Each row was made from one path, in order. Every step used is in the known rows, and no mark comes twice. Write each row's path.
In the rows, 128 means zero.
Known rows
f/v/y: [127 145  89  75 160 122  98 129 167 119 153 111  98 119 140 126 148 149
 120 148 115 100 156 103 115 136 158 122 108 164 101 126 138 132  92 131
 158 122 141  80  62 142  87 118 107 104 158 126 102 127 130 111]
w/r: [121 121 168 164 128 123 106 150 112 115 151 123 101 153 172 139 153  89
 137 156  94 102 130 122 127 129 104 133 131 138 174 134 116 118 190 102
 103 120 118 127 134  91 135 141 123 150 118 106 160 135 124  99]
l/k/c/r/w: [146 135 116 174 102  96 103 137  71 133 107  96  80 124 157 142 139 117
 156  96 125 105 113 145 145 116 151 148 105  88 170  97 158 121 133  96
 134 113 140  85 110 125 109 133 127 149 139 159 107 102 129 119]
d/x/h/v: [131 161 190 121 126 130 108 118 153 146 120 138 135 146  72 113 112 115
  91 180 155  73  91 135  94 152 118 125 110  96 120 115 131 129 119 114
 143 119 177 128 126 115 155 121 128  95 183 110  71 137 150 107]
h/v/e/l/k: [143 213 105  82 107 124  89 158 127 154 119  93 111 109 157 143 190 126
  93 141 100 113  87 138 166 114 129 131  96 110 143 114 159 156  92  76
 177 123 144 120  96 171 157  91 113 129 194 118  29  97  67 130]
h/v: [151 183 138  85 108 136 101 132 139 119 118 103 131 138 144 147 183 121
 100 119 104 127  81 143 151 133 117 118 101 111 130 156 157 173 100 109
 139 121 130 149 132 142 156 123 127 130 144 111  71 107  90 136]
q/k/w/f/v: [139 158  97 101 156 122 130 114 114 128 156 131 203 128 116 106 118 135
 123  85  81 154  93  73 117 114 118 110  81 107  95 164 161  65 153 112
 143 122 123  84  33 114 235 121 138 123 146 153  76 166 154 101]
c/r/w: [146 151 165 139 149 118 118 129  75 123 151 119  78 177 173 153  81 142
 161 112  99  94  95 144 140 143 127 141 147 158 191 117  97  79 133 111
 139 119 104 126 138 100 132 101 125 150  80 123 149 123 122  90]
w/r/b/e/l: [103 137 187 136 115 124 111 175 123 136 144 152 106 133 167 133 159 109
 104 179  35  53 159 119 137 133 121 110 152 106 198 114  98 112 200 122
 114  65  95 108 133 111 168 156 140 109 116  91 172 142 136 104]
d/x/h/v/a: [133 161 193 120 133 133 116 125 158 153 134 130 135 138  70 109 107 117
  94 183 178  76  91 124  89 143 120 116 112 102 115 116 123 138 111 113
 152 121 180 131 117 104 148 122 126  87 199 115  77 139 146 106]
r/w: [117 115 150 112 146 126 135 138 144 120 131 115 136 157 176 147  94 134
 111 153 107 121  99 163 159 141 142 125 102 156 137 119  84 104 114 125
 115  99  98 109 120 120 194 112 111 136  98 115 151 146 147 114]
l/k: [133 139 109 174 108  99 120 146 110 127 113  95 117 117 115 138 126 124
 139 121 145 139 141 114 140 107 141 131  98 111 136  96 142 137 131 112
 136 123 154 112 110 134 115 126 115 137 182 150 115 111 123 124]
r/w/f/v: [122 138 156 102 158 106 132 121 161 128 155 112 158 193 170 137 100 137
 115 152  62 112 105 136 149 154 164 136 112 153 125 150 117  80 101 125
 130  55  84  78  78 140 252 115 114 138  91 107 145 155 156 110]
w/f/v/k/q: [137 157 102 103 143 110 121 112 136 145 172 139 161 177 120 115 175 137
 124 123  77 102 131  91 121 144 160 125 118 120  97 178 190  87 113 103
 147  76 124  76  58 184 207 135 117 112 128 129 105 138 127 115]
e/l/k/w/f/v: [123 171  63 155 103 116  98 173 133 139 145  93 116 115 135 132 129 138
 113  80  51  99 117 107 122  99 146 160 113 103 149 142 155  76 146 116
 179  98 121  48  71 134 167 163 157 117 185 162 109 141 142 144]
d/x: [139 142 156 102 126 117 103 128 128 124 122 141 146 145  82 109 140 133
 103 174 180  88 131 128  96 127 111 123 122 121 112 114 122 122 133 114
 143 141 153 127 134 115 127 131 108  88 164 140  98 134 173 113]
d/x/h/v/k: [135 161 172 121 129 141 103 118 144 150 128 142 130 140  64 112 131 127
  81 191 165  76  90 127  96 150 118 122  98 100 121 113 131 131 123  95
 145 124 185 125 113 128 162 120 121  84 200 117  60 139 140  94]
f/v/h/x: [136 167  92  97 148 150 129 121 184 135 177 138  99  91 146 129 170 139
 129 132 135 110 138 111 100 174 152 124 123 159  99 121 129 125  59 145
 137  93 119  73  70 124 110 113 118 106 166 105 158 112 114  97]
l/r: [152 160 132 137 122 121 124 147  93 123 121 100 138 134 165 131 159 131
 161 138 154 114 162 134 139 127  98 193 135 112 145 107 133 143 136 137
  99 130 147 153 133 112 150 106 103 141 164 147 115 151 127 116]
w/f/v/k/c: [138 158 108 112 141 118 113 101 132 145 164 133 144 167 122 109 179 142
 118 132  74 107 131  92 119 141 162 140 123 106 113 170 190  99 117 100
 148  73 116  64  45 183 211 140 130 115 128 131 100 139 131 110]
q/r/v/h/x/a: [103 147 145 109 151 120 140 135 160 150 173 126 141  95 171 120 165 111
 139 197 140 144 135 156 152 163 159 160 116 120 132 187 137 155 154 180
 103  91 120 106  86 168 145  94 132 118 132 130 121 119 138  92]
r/v/f: [150 186 161 104 144  81 123 138 158 119 134 130 115 110 189 113 155 160
  86 196  86 129 137 170 182 110 164 156 135 114 145 179 151 124 108 139
 139  81 143 103  40 172 164  62 122 103 105 128  59 113  91  90]
e/l/k: [117 148  77 159 100 133  97 171 123 141 118  97 100 108 135 136 125 129
 117  93  82 102 138 112 132  86 126 147 115  99 151 116 132  87 145 110
 181 124 118  81 111 129 134 156 134 124 184 158 124 134 125 148]
k/l/e: [121 132  72 124 112  84 143 115  96 126 124 116 151  86 144 102 125 147
 105 119  94 121 114 180 119 118 131 164 117 105 142  95 181 146 141 116
  99 153 148  92 108  80 186 103 138 118 157 144 114 137 119 145]
x/a: [120 121 136 120  89 142 169  98 127 146 148 126  83  89 107 109  92 119
 150 145 111 100 137 132 119 142 144 134 121 128 136 100 117 141 134 139
  98 133 142  82 153 114 114 141 139  87 114 139 141 114 162 124]
h/v/k/q/r/n: [145 178  81  58 114 149  93 140 125 130 126 123 146 133 146 135 236 123
  92 132 123 120  75 145 177 127 121  99  63 106 114 172 183 184 124  83
 135 121 141 129 119 197 181 119 111 106 143 135  42 112  82 118]
l/r/q/k: [143 164 142 146 133  91 118 145  96 124 110 114 167 133 156 114 191 113
 172 156 140 135 137 118 135 107  97 156 103  75 132 111 149 116 131 127
 117 122 131 115 113 124 210  74  87 138 133 149 140 163 139 134]
b/k/w: [138 125 142 138 110  66 146 146 123 134 149 115 144 134 128 103 137 132
  99 119  75  99  30 144 103 137 128 136 147 156 124 149  97 130 121 135
  99 110 112  93 181 125 137 138 135 108 142 121  94 155 152 106]
b/k/c/r/v/h: [153 127 178 136 112  68 126 124 101 147 135 135  84 130 164  98 183 121
 123 121  75  76  50 159 115 137 133 151 176 117 152 153 121 111  92 135
 113 101  97  75 181 147 106 122 118 113 101 110 104 128 108 101]
l/e: [139 169 123 146 114  93 127 102  90 149 106 144 132  86 138 118  91 143
 116 161  87 135 120 147 139 115 131 153 109 100 134  63 151 149 135 140
 108 148 162 113 122 102 210  89 108 121 144 123 152 144 101 112]
w/r/v: [129 145 188 156 145 109 109 155 130 108 146 125 103 157 196 136 162  98
 117 167  82 106 135 148 156 113 128 155 127 114 180 170 118 117 181 127
  89  91 121 107 105 110 158 114 128 133  94 109 147 119 107 102]
c/r: [152 161 149 150 135 121 114 122  61 128 148 134  69 157 138 138 104 138
 174  94 115  95 114 120 119 134 116 145 167 136 184 123 126  98 144 113
 148 139 124 138 145 103  88 112 138 144 102 133 135 111 109 102]
e/l/k/v/a: [115 159  71 132 105 124 112 195 133 143 135  87 103 101 148 129 107 130
 112  76 108 101 134 100 120  71 142 149 118  98 150 146 128  89 138 111
 188 151 134  95  92 121 128 159 128 113 196 172 106 133 125 153]
k/w/r/b: [127 145 150 141 129  99 129 170 132 125 171 141 132 113 169 130 132 131
 117 139  68  91  95 147 127 148 146 136 139 131 188 138 115 121 187 124
  94  86 139 100  89 109 163 140 185 116 114 123 123 135 157 107]
v/k/q/r/c: [111  99  44  91 128 158 100 141 110 151 155 149 139 118 125 131 200 114
 128 143 152  97 118 126 142 139 147  91  65 118  97 151 166 121 167  85
 127 133 147 123 123 195 141 134  95 100 156 168  67 130 128 106]
x/d: [ 97 137 133 130 111 125 136 117 152 133 145 143  79 134 116 139 121  82
 124 107  94 109 167 134 128 122 156 135 120 141 137 116 175 105 158 157
 126 147 155  97 173 133 161 113 173 141 163 123 115 134 122 112]
w/r/l: [102 114 184 194 112 125 113 167 117 131 153 140 118 145 147 137 156 126
 149 192  85 100 158 129 136 147 135 104 142 119 196 130 115 101 172 120
 103  80  97 125 143 111 183 116 141 134 109 113 130 145 123 110]
d/x/h/v/e/l/r/n: [135 189 171 110 126 123 106 136 145 159 108 136 129 136  93  95 121 122
  87 200 152  62 107 137 114 135 107 158 121  84 132  88 128 128 117 108
 156 113 176 101 115 135 194  88 120  92 197 117  39 146 136  96]
q/r/v: [101 139 142 107 163 120 103 138 134 134 142 120 160 149 163 123 160 110
 122 178 126 154 139 145 165 135 156 161 104 107 137 209 146 162 182 173
 111  92 122 126  93 166 154 116 128 139 126 144 109 131 137 114]
b/e/l: [107 138 109 139  77 146 130 160 124 130 128 123 123 111 114 126 152 127
  88 126  52  98 134 126 120 101  95 133 124  98 127 140 134 112 157 143
 137 119 106  95 162 127 147 187 126  84 158 119 154 148 144 127]
b/k/w/r/v: [138 132 170 153 119  59 136 161 123 123 158 113 130 151 162 108 157 116
  94 136  55  89  34 154 115 132 130 150 147 148 150 171  92 127 148 135
  81  90 108  83 169 119 150 128 135 110 124 110 104 150 142  91]
e/l: [113 140  90 127 113 153 102 160 131 140 125 120 107 115 142 132 126 132
 110  98  72  94 127 118 122  99 118 143 134 110 148 138 124  80 143 122
 175 128 100  92 124 127 140 156 142 117 148 142 131 146 127 153]
f/v/h: [134 157 109  96 147 152 120 115 181 126 175 144  89  97 131 123 168 138
 126 132 125 126 150 103 103 157 147 125 122 165 111 133 128 120  70 153
 142 104 146  70  71 129 113 145 108 101 163 100 167 122 102 110]
d/x/h/v/k/c: [137 154 168 116 122 140  99 114 140 154 120 144 124 132  74 107 151 122
  82 183 164  67  82 138  96 147 121 125  97  79 124 117 147 138 123  91
 141 122 184 109 110 132 156 129 125  83 190 122  53 134 144 102]

Write each row's path
[138 187 167  96 143  81 120 157  76 168 150 159  71 148 154 116  99 156
 140 119  64  33 105 118 124 140 153 134 205 127 211 106  90  81 128 116
 165  98 107 120 142 143 118  88 136 114 110 121  92 116 105  97] : c/r/b/k/v/e/l
[112 138 150 101 121 140  89 123 149 158 130 150 144 141  68 113 131  93
  97 193 161  52  89 134 100 166 133 105  83  87 100 130 151 125 145 103
 144 113 179 127 136 146 168 120 111  90 194 131  32 138 160  97] : d/x/h/v/k/q/r/c
[132 130  74  92 146 131 127 122  78 118 123 108 196 115 139 101 148 129
 136  88 136 141 133 104 121  99  82 133  86  96 112 124 158  91 159  98
 123 162 124 119  77  78 194 102 103 132 178 171  70 166 136 120] : q/k/l/r
[159 209 139  68 100 110  94 135 142 121 132 102 119 113 164 133 199 136
  89 173  86 120  84 148 159 133 118 109 114 132 142 154 177 171  92  84
 168 112 138 152  82 158 161  95 118 129 156 107  22 111  74  96] : h/v/f
[142 139  83 153 130 150 116 155 105 123 181 124 109 107 142 128 194 157
  97 148 130 117  92 123 131 121 123 129  85 147 162 140 128 130 184  61
 106 140 162 100  70 145 154 139 138  91 167 148  93 139 124  76] : v/k/w/r
[152 129  87 129 131 159 100 119  70 143 140 133  74 122 155 127 196 160
 118 128 137  94  97 139 142 124 137 130  95 109 165 121 144 117 142  58
 129 137 137  91  89 160 136 130 121 103 127 157  88 121 111  88] : v/k/c/r/w
[142 175 139 161 142  70 115 110  49 133 135 143 108 143 135 112 131 129
 177 113  84 116  84 126 112 109 116 120 129  86 175 112 166  77 145 101
 153 138 118  87 116  98 174  67 127 138  83 140 158 129 117 122] : c/r/q/k/l/e
[135 156 102  84 162 164 115 127 156 134 165 109 103 137 123 120 129 142
 123 114 158 112 147  80 101 121 159 107 107 148  93 139 122 156  87 146
 148 103 135  81  69  89 100 152 110  98 177 141 154 125 119 123] : f/v/a
[114 125 188 185 129  86 105 155 128 117 144 132 106 154 169 128 188  77
 149 186  84 108 109 134 123 123 117 113 123 110 175 141 131 116 178 100
 111  97 108  86 134 114 170 118 126 146  79  98 202 133 138 127] : w/r/q
[131 161  95  55 146 111 125 134 111 124 134 137 171 103 146  96 114 130
 111 114 115 146 116  79 126  95 113 100  89 111 114 173 147  73 142  94
 165 183 144 142  37 113 194  96  88 122 156 162  28 153 126  81] : q/k/v/f
[ 92 126 145  93 176 125 115 139 144 147 180  98 181 185 167 126 126 108
 133 185 120 139 118 115 143 156 156 134  99 152 124 189 127 135 164 149
 133  75  89 111  77 142 209 135 113 153 137 133 137 170 169  96] : q/r/w/f/v/a
[146 154  65  90 151 176  78 108 108 128 150 130  66 146 145 128 187 157
 112 114 117  82 122 112 128 139 164 128  79 132 134 131 142 133 112  98
 132 101 133  49  62 133 131 151 107  97 143 151 121 119 120  97] : f/v/k/c/r/w
[138 187 105 136 121 130 117 182 141 142 135 106 115  91 202 136 170 143
 125 125  96  83 148 150 143 107 118 205 149  90 156 134 125  82 117 143
 148 105 105  93 100 135 164  97 129 110 164 147 119 143 108 128] : e/l/r/v/h/x
[129 164  94 133 108 147  99 174 109 139 122 102 114 119 168 134 151 133
 130 105  95  83 153 121 129 100  98 189 141 100 160 121 127  90 146 128
 152 129 114 108 128 114 151 140 122 127 172 157 124 160 124 144] : e/l/r
[120 160 131 157 125 142 136 108 138 166 130 125 109 107 110 121 107 127
  90 153  94 105  64 147 122 153 134 139  89  83 145 107 162 151 120  96
 120 115 185 112  89 129 204  99 151 116 188 100  75 138  76 107] : x/h/v/k/l/e
[137 164 147 208 106  98 121 153  60 140 154 130  91 142 110 141 104 177
 193 117 107 101 129 130 131 146 156 125 160 112 212 111 139  85 137 124
 146  94 123 126 134 125 130  92 165 129 122 154  91 117 114 108] : c/r/l/k/w
[123 170 178 143 121 127 131 117 166 163 134 122  98 114 128 124 100 112
 102 178  80 101  71 140 124 164 134 126 122 106 146 131 156 137 101 109
 149  93 173 130  82 137 169  96 153 138 166  82  57 135  84  92] : x/h/v/f
[139 163  62 110 150 169  89 131 128 117 177 124  91 131 132 125 188 154
  98 124 113 102 122  96 117 136 151 127  74 153 130 147 135 143 143 102
 116 104 155  59  47 121 136 158 122  90 175 143 122 129 127  91] : f/v/k/w/r
[120 150 131 139 119 116 176 134 192 152 188 148  99  49 158 137 162 113
 138 147 141 116 135 148 107 170 140 127 156 159 121  94 143  93  79 141
 131 134 128 105 119 148 131  68 153 125 168  90 139 118 102  78] : v/h/x/d
[122 173  73 123 124 105 118 174 115 174 142 110 104  80 151 122 140 142
 113 150 114 111 120 130 145 106 145 156 119 129 149  76 135 104 120  83
 176 133 158  77  68 162 135  85 126 119 205 144  57 116 109 115] : v/e/l/k/w
[126 174  92 142 116 120  99 179 113 137 127 108 142 108 167 121 170 125
 137 109  75 100 117 121 124  88 102 170 115  76 152 133 141  70 151 122
 160 121 110  72 105 120 200 121 132 119 152 164 133 171 145 155] : e/l/r/q/k/w
[116 188  94  44 136  91 137 192 133 159 142 136 123 105 185 110 119 143
 109 133 122  82 142 128 138 115 162 174 148 107 163 142 121 107 120 115
 151 159 165 135  76 158 168  89 112 111 165 147  35 122 118 129] : k/v/e/l/r/b
[130 175  83  72 161 142 104 120 139 147 150 132  95 131 134 119 154 140
 119 149 130 109 150 105 124 143 162 131 107 153 105 103 134 145  84 125
 143 102 152  71  62 136 121 106  99 113 171 121 103 109 109 107] : f/v/e
[142 175 151 142 147  81 116 128  70 128 141 147 102 159 137 120 129 120
 182 102 107 115  87 107 113 110 123 112 134  92 173 154 146  68 142 105
 163 142 120 106 117 118 154  80 123 138  72 142 145 122 126 119] : c/r/q/k/v
[138 156  60  94 153 181  89 114 133 125 154 131  91 137 112 124 183 162
 100 127 133 109 145  87 122 132 154 116  76 147 107 131 134 147 113 108
 135 107 146  72  61 138 126 147 100  88 175 145 124 123 114  99] : f/v/k
[127 165  74 104 124 145  92 174 118 144 145 104 131 147 195 140 169 139
 121 107  65  62 134 128 142 113 121 178 109 114 144 138 137  61 130 113
 153  99 104  74  98 136 207 141 105 113 158 158 124 170 133 134] : e/l/r/w/f/v/k/q
[101 114 118 185  82  97 132 169 119 156 124 142 162 113  95 140 146 162
 167 151 117 118 162 145 148 145 183  79 114  88 146 109 162  93 100 144
 130  71 121 119 144 166 176 102 141 109 136 158  78 127 124 158] : r/l/k/q
[119 165  97  55 139  87 152 164 134 144 146 132 127 111 164 109 110 131
 114 129 150 119 121 132 129 120 160 154 131 129 138 156 130 127 114 108
 135 181 179 146  82 155 142  90 104 119 151 138  38 108 118 119] : k/v/e
[145 172 125 130 144  95 109 102 119 146 169 137 129 181 122 106 188 140
 138 136  64  98 116  96 116 140 164 138 131  94 131 173 197  88 115  95
 158  62 110  48  51 189 215 123 133 119 101 130 121 134 129 115] : w/f/v/k/c/r/q
[136 161 191 146 139  91 104 158 132 112 155 123  90 142 212 131 176 111
 106 205  68 103 137 150 163 116 128 151 138 129 187 169 132 114 175 109
 110  86 128 108  70 122 161  94 118 133 103 108 109 123  96  71] : w/r/v/f
[133 174 107 119 127 121  99 184 134 133 122  94 113 108 198 131 159 148
 117 131  81  82 161 142 153  88 119 204 140  97 159 141 131  83 133 137
 159 123 119  98  97 144 153 106 122 111 161 156  92 151 113 139] : e/l/r/v/y
[119 133 143 182 107 105 133 176 127 121 177 129 140 111 151 135 141 141
 135 147  76 111  96 152 123 149 142 132 130 131 188 153 130 108 180 126
  90  91 132 103 105 106 180 131 185 119 120 132 105 145 155 112] : k/w/r/l
[116 146  81 130  98 153  89 173 122 139 111 105 106 110 159 132 121 112
 139 116  84  57 159 120 132 110 115 176 138  83 147 112 126  71 154 127
 160 111 100 104 150 128 175 130 117 131 170 162  88 159 134 137] : e/l/r/c
[128 118 119 128 104  51 145 124  98 139 123 111 149 124 135  84 141 133
  91 129  67  91  57 166 102 125 122 148 145 136 126 108 128 142 117 122
  91 130 107  86 189 100 170 111 110 111 160 119 102 158 126 120] : b/k/l/e
[114 163  89 155  71 119 126 166 125 130 145 105 132 117 110 124 155 131
  92 110  30  97 129 111 119 102 117 144 109  93 125 149 161 106 156 139
 142  90 121  59 119 135 172 193 137  82 184 132 141 147 158 123] : b/e/l/k/w/f/v
